What can hang from each mark:
Q_118: Q_212 Q_367 Q_474 Q_780
Q_416: Q_118 Q_474 Q_780
Q_780: Q_474 Q_551
Q_551: Q_118
Q_474: Q_118 Q_551

Each row was made from one small tree. The marks that hang from a mark follow it in brackets, in the order of their numbers. Every link used is in the known rows. Write each row's tree.
Known rows:
Q_474[Q_118[Q_212] Q_551]: [  8.7  -3.8  28.6  13.1  12.4  18.1  15.2  -9.7 -35.4 -11.9 -29.1  21.8
  -5.2  14.9  20.4  20.4  10.4  34.4 -15.4 -11.6  28.0]
Q_118[Q_212 Q_367 Q_780]: [ 29.2 -12.6   2.3  -8.3   8.6 -21.7  42.6 -18.6  14.0 -19.5 -16.1   4.0
 -76.5 -12.3  41.3  40.7   6.3  32.4   6.2 -34.3  34.3]
Q_780[Q_474[Q_118[Q_212 Q_367] Q_551]]: [  1.6  17.7  47.0  18.7  17.0  17.1  21.1   0.0 -47.8 -33.7 -29.2  39.9
 -31.4  -6.8  60.8  51.6  20.3  61.5   8.2 -52.4  40.5]
Q_780[Q_474 Q_551[Q_118[Q_212]]]: [-13.7  33.1  37.1  -0.6   6.6  -1.5  43.0  41.9   9.3 -11.8 -12.2  32.6
  19.0 -11.3  25.9   9.7  12.5  70.1  -0.4   8.4  26.5]
Q_780[Q_474 Q_551[Q_118]]: [-26.0  55.3  36.5  14.2  -0.1  24.5  23.8  49.2 -10.5 -19.9  -2.8  25.5
  24.2  -6.7  13.3   3.3  14.3  57.2  11.2   7.0  13.8]
Q_780[Q_474[Q_118[Q_367]] Q_551]: [-14.2  43.8  37.5  14.6  18.2  32.4   5.3  19.3 -42.2 -20.7 -14.0  24.7
 -33.4 -12.8  32.7  22.0  18.9  75.5  42.4 -52.7  21.1]
Q_416[Q_118]: [  8.1  24.3 -19.8   6.8 -17.9  15.4  -2.8 -15.1   6.9   8.6 -15.9   9.9
  -9.5   9.1   6.7  -2.7   9.9 -11.7  -8.8 -22.9   0.3]
Q_118[Q_780]: [ 17.7   5.1  -1.7   5.0   8.7   7.6   5.8  -8.1  -5.4 -18.0   3.9  -5.6
 -34.4  12.2  10.8  15.6   0.1  10.0   7.9 -17.2  14.0]
Q_118[Q_367]: [  7.1   1.4   1.1  -2.7  -4.1   0.6  15.9  -4.7   2.7 -12.8  -6.5   2.7
 -40.2 -15.3  22.3  20.7   8.2  11.6  15.1 -19.2   4.8]
Q_780[Q_551]: [ -9.5  15.6  -2.1   2.0  11.1  13.3   7.0  14.7   4.0  -1.4 -17.2  -1.3
   3.1  -3.6  -1.1 -16.6   6.4  25.7  16.8  -0.1   3.9]
Q_416[Q_474[Q_551[Q_118]] Q_780]: [-20.1  60.9  17.1  38.3   3.1  69.2  12.2  33.2  -6.4 -29.3  -9.4  44.6
  -5.7  25.6   3.9  46.2  -1.9   5.4 -14.6  34.7  39.3]
Q_780[Q_474]: [-12.1  14.8  19.2   4.8   8.2  -3.3 -12.5   9.8 -13.1 -12.5   7.7  19.2
   6.9  -7.6  18.3   9.6   3.8  19.1   9.3 -17.3  10.7]
Q_474[Q_118[Q_212 Q_367] Q_551]: [ 16.5  -2.4  29.6  15.0   4.4  19.6  33.5 -13.5 -36.4 -20.7 -32.1  24.1
 -40.2  -3.3  41.8  42.4  15.5  46.1  -0.7 -32.7  31.6]
Q_474[Q_118[Q_367 Q_780] Q_551]: [ 23.2  26.3  27.5  28.7   8.6  53.5  14.7 -13.9 -62.9 -48.7 -22.8   9.9
 -75.3  19.5  41.6  54.3  13.8  41.8  24.2 -55.3  29.8]
Q_474[Q_118[Q_367] Q_551]: [  6.2  20.3  26.1  28.7   4.5  47.4  16.1  -6.3 -55.7 -31.5 -24.1  20.4
 -40.7   7.3  28.8  36.2  16.2  31.8  16.1 -35.4  13.0]
Q_780[Q_474 Q_551[Q_118[Q_212 Q_367]]]: [-14.9  35.2  40.8   0.6  -0.3  -0.3  60.0  35.2  14.1 -23.7 -22.9  38.3
 -16.9 -29.0  47.2  29.2  21.1  79.4  15.2 -12.6  32.3]
Q_416[Q_118 Q_474[Q_551]]: [ -0.9  30.6 -15.1  43.8 -19.9  47.1  -4.1  14.4  -7.6  -6.3 -25.4  32.5
 -15.8  29.9  18.1  16.8  20.6 -17.4  -9.0  -9.2  15.8]
Q_780[Q_474[Q_118[Q_212]] Q_551]: [-16.6  18.1  37.1  -0.2  28.1   2.9  11.7  14.4 -23.9  -2.9 -17.2  31.5
   3.4  -7.9  23.7   4.9  10.8  79.7   7.7 -27.7  34.4]
Q_118[Q_367 Q_474[Q_551]]: [ 29.0  11.9  26.5  28.2 -10.4  -0.3  35.4 -11.5 -26.1 -38.1 -38.7   4.4
 -15.5   3.0  33.7  43.0  -0.9  27.9  19.8 -26.5  32.4]

Write each row's tree:
[  9.4  41.0  34.4  17.5 -13.9   1.3  50.9  20.3  -1.5  -7.2 -23.1   7.2
  27.3  11.4  -6.0   6.0   1.9  54.7  10.2  17.2  21.7] -> Q_780[Q_551[Q_118[Q_474]]]
[ 24.9  14.3  28.5  16.5  21.6   2.1  33.1   2.6 -17.9 -58.4 -26.2  27.6
 -58.0 -12.4  74.3  60.0  17.7  53.1  13.9 -56.1  52.7] -> Q_118[Q_212 Q_367 Q_780[Q_474[Q_551]]]
[ 16.9  43.4  -0.9  14.0  -5.1  19.4  -9.3  -7.8 -10.5 -24.8  -7.2  20.4
 -33.0  11.0  38.4  24.8  12.2  17.3   5.1 -58.9  25.4] -> Q_416[Q_118[Q_780[Q_474]]]
[ 57.1  17.1   6.3  22.4 -10.6  -9.5  37.9 -36.0  -7.9 -24.8 -56.4  19.4
 -21.2  34.6  46.9  39.7   5.9  28.4 -15.4 -38.7  57.7] -> Q_416[Q_118[Q_212 Q_474[Q_551] Q_780]]
[  2.3  34.1  26.3  29.9 -19.0  39.7  46.7  22.9 -21.2 -39.1 -19.0  19.4
 -23.7   1.2  32.6  40.3  17.2  23.1  10.8   0.4  10.6] -> Q_474[Q_551[Q_118[Q_367]]]
[ -8.0  65.7  40.6  24.3  28.6  66.9 -11.0  -3.8 -61.0 -58.1 -31.5  45.3
 -41.2  -1.9  46.3  66.8   3.3  45.7  17.4 -56.9  55.0] -> Q_416[Q_780[Q_474[Q_118[Q_367] Q_551]]]
[  6.2  10.8  30.7  16.8  -8.0   9.7  47.3  19.5  -3.4 -19.2 -18.5  23.8
  15.3   9.7  22.3  25.6  11.7  29.1 -25.9  26.8  23.9] -> Q_474[Q_551[Q_118[Q_212]]]
[ -6.9  67.0  -6.9  -2.7   5.1  31.3 -22.5  -9.6   0.5 -19.9 -20.5  37.2
 -11.8   1.5  23.9  27.9  -1.3   4.5  -8.3 -43.3  38.1] -> Q_416[Q_118 Q_780[Q_474]]
[ -9.1  23.1  38.2   0.2  26.3   4.0  26.2  10.8 -21.6 -14.9 -27.6  35.9
 -37.7 -25.7  44.5  29.0  19.8  90.9  22.7 -46.2  39.0] -> Q_780[Q_474[Q_118[Q_212 Q_367]] Q_551]
[ 19.2  20.5  41.6   5.3 -17.7 -26.2  84.9  10.0  20.4 -12.5 -37.2  19.2
  -9.0 -15.6  31.8  27.9  10.5  81.1  11.0   4.0  44.8] -> Q_780[Q_551[Q_118[Q_212 Q_367 Q_474]]]
[-10.5  48.1  44.2  30.6  -6.2  35.8  17.8  39.5 -31.1 -40.9  -2.6  31.6
  27.4   8.3  27.1  28.2  12.8  34.2   0.9   4.0  18.2] -> Q_780[Q_474[Q_551[Q_118]]]
[ 30.1   6.4  26.1  21.4  13.3  25.1  34.8 -21.1 -42.6 -37.5 -30.6  21.3
 -73.3  10.5  53.1  55.8  12.3  50.9  12.4 -50.6  41.6] -> Q_474[Q_118[Q_212 Q_367 Q_780] Q_551]
[  5.3  43.0  41.2  13.1   0.1  16.6  18.9  21.0 -21.2 -31.8  20.4  20.9
 -14.9   5.3  26.4  36.0   7.6  42.4   9.8 -18.7  26.2] -> Q_551[Q_118[Q_780[Q_474]]]
[ 32.6   0.4  39.3   1.8 -28.0 -41.2  80.2 -12.0  16.1 -12.2 -17.1  19.8
 -14.6 -14.4  31.2  48.5   5.3  53.9  -6.6   2.3  38.1] -> Q_551[Q_118[Q_212 Q_367 Q_474]]
[ -1.5   8.2  37.9  -2.7  10.0 -10.2  19.5 -13.4 -25.0 -14.6  -5.0  36.6
 -42.3 -21.8  48.7  43.6  15.0  64.4   6.3 -52.1  30.8] -> Q_780[Q_474[Q_118[Q_212 Q_367]]]
[ 11.9  22.2  -4.1   8.1  13.8  21.7  29.6   4.3  -3.4 -31.7 -24.4  -3.1
 -67.2 -10.4  26.9  19.0  14.4  43.1  39.4 -35.7  22.7] -> Q_118[Q_367 Q_780[Q_551]]
[ 43.9   7.9  38.6   6.3 -14.1 -35.3  63.4 -13.8   8.0 -15.3  -7.6   8.5
  -6.5  14.2  18.6  40.6  -5.4  49.0 -16.1   0.9  50.2] -> Q_551[Q_118[Q_212 Q_474 Q_780]]
[ 51.0 -12.9  21.2  -3.5  -3.2 -46.6  56.0 -35.2  10.4 -21.5 -24.4   6.2
 -57.7  -9.7  44.6  53.0  -5.4  47.6   5.8 -41.2  54.2] -> Q_118[Q_212 Q_367 Q_474 Q_780]
[  8.1   6.2  21.0  -2.9 -17.8 -15.9  61.4   3.7  25.4  -6.1  -6.7  19.2
 -30.5 -20.4  28.1  35.5  12.6  37.1  -7.9   4.1  16.8] -> Q_551[Q_118[Q_212 Q_367]]
[ 34.3  26.1  16.8  12.8   7.6  -3.8  47.5 -11.5  -9.1 -32.2 -37.7  -4.1
 -48.0  -1.0  30.2  30.2   5.0  60.2  41.8 -39.0  45.0] -> Q_118[Q_367 Q_474 Q_780[Q_551]]
[ -9.3  35.4  47.8  30.3  15.9  46.3 -12.4  15.0 -69.5 -33.7 -10.3  29.4
   6.6  16.8  29.0  28.9   7.3  39.6   8.5 -38.6  23.8] -> Q_780[Q_474[Q_118 Q_551]]
[ 19.0  37.6  25.0  33.5  -8.6  46.2  32.5  21.1 -28.9 -44.6  -5.7   9.2
 -13.4  27.3  22.4  35.1   7.2  23.1   1.8  -0.7  20.8] -> Q_474[Q_551[Q_118[Q_780]]]
[  4.8  44.4 -22.1  30.3  -2.7  41.5   5.3  18.3   9.8   1.2 -16.8  17.6
 -54.4  25.2  14.3  10.2  21.2  16.3  13.7 -23.3  24.5] -> Q_416[Q_118[Q_780[Q_551]] Q_474]
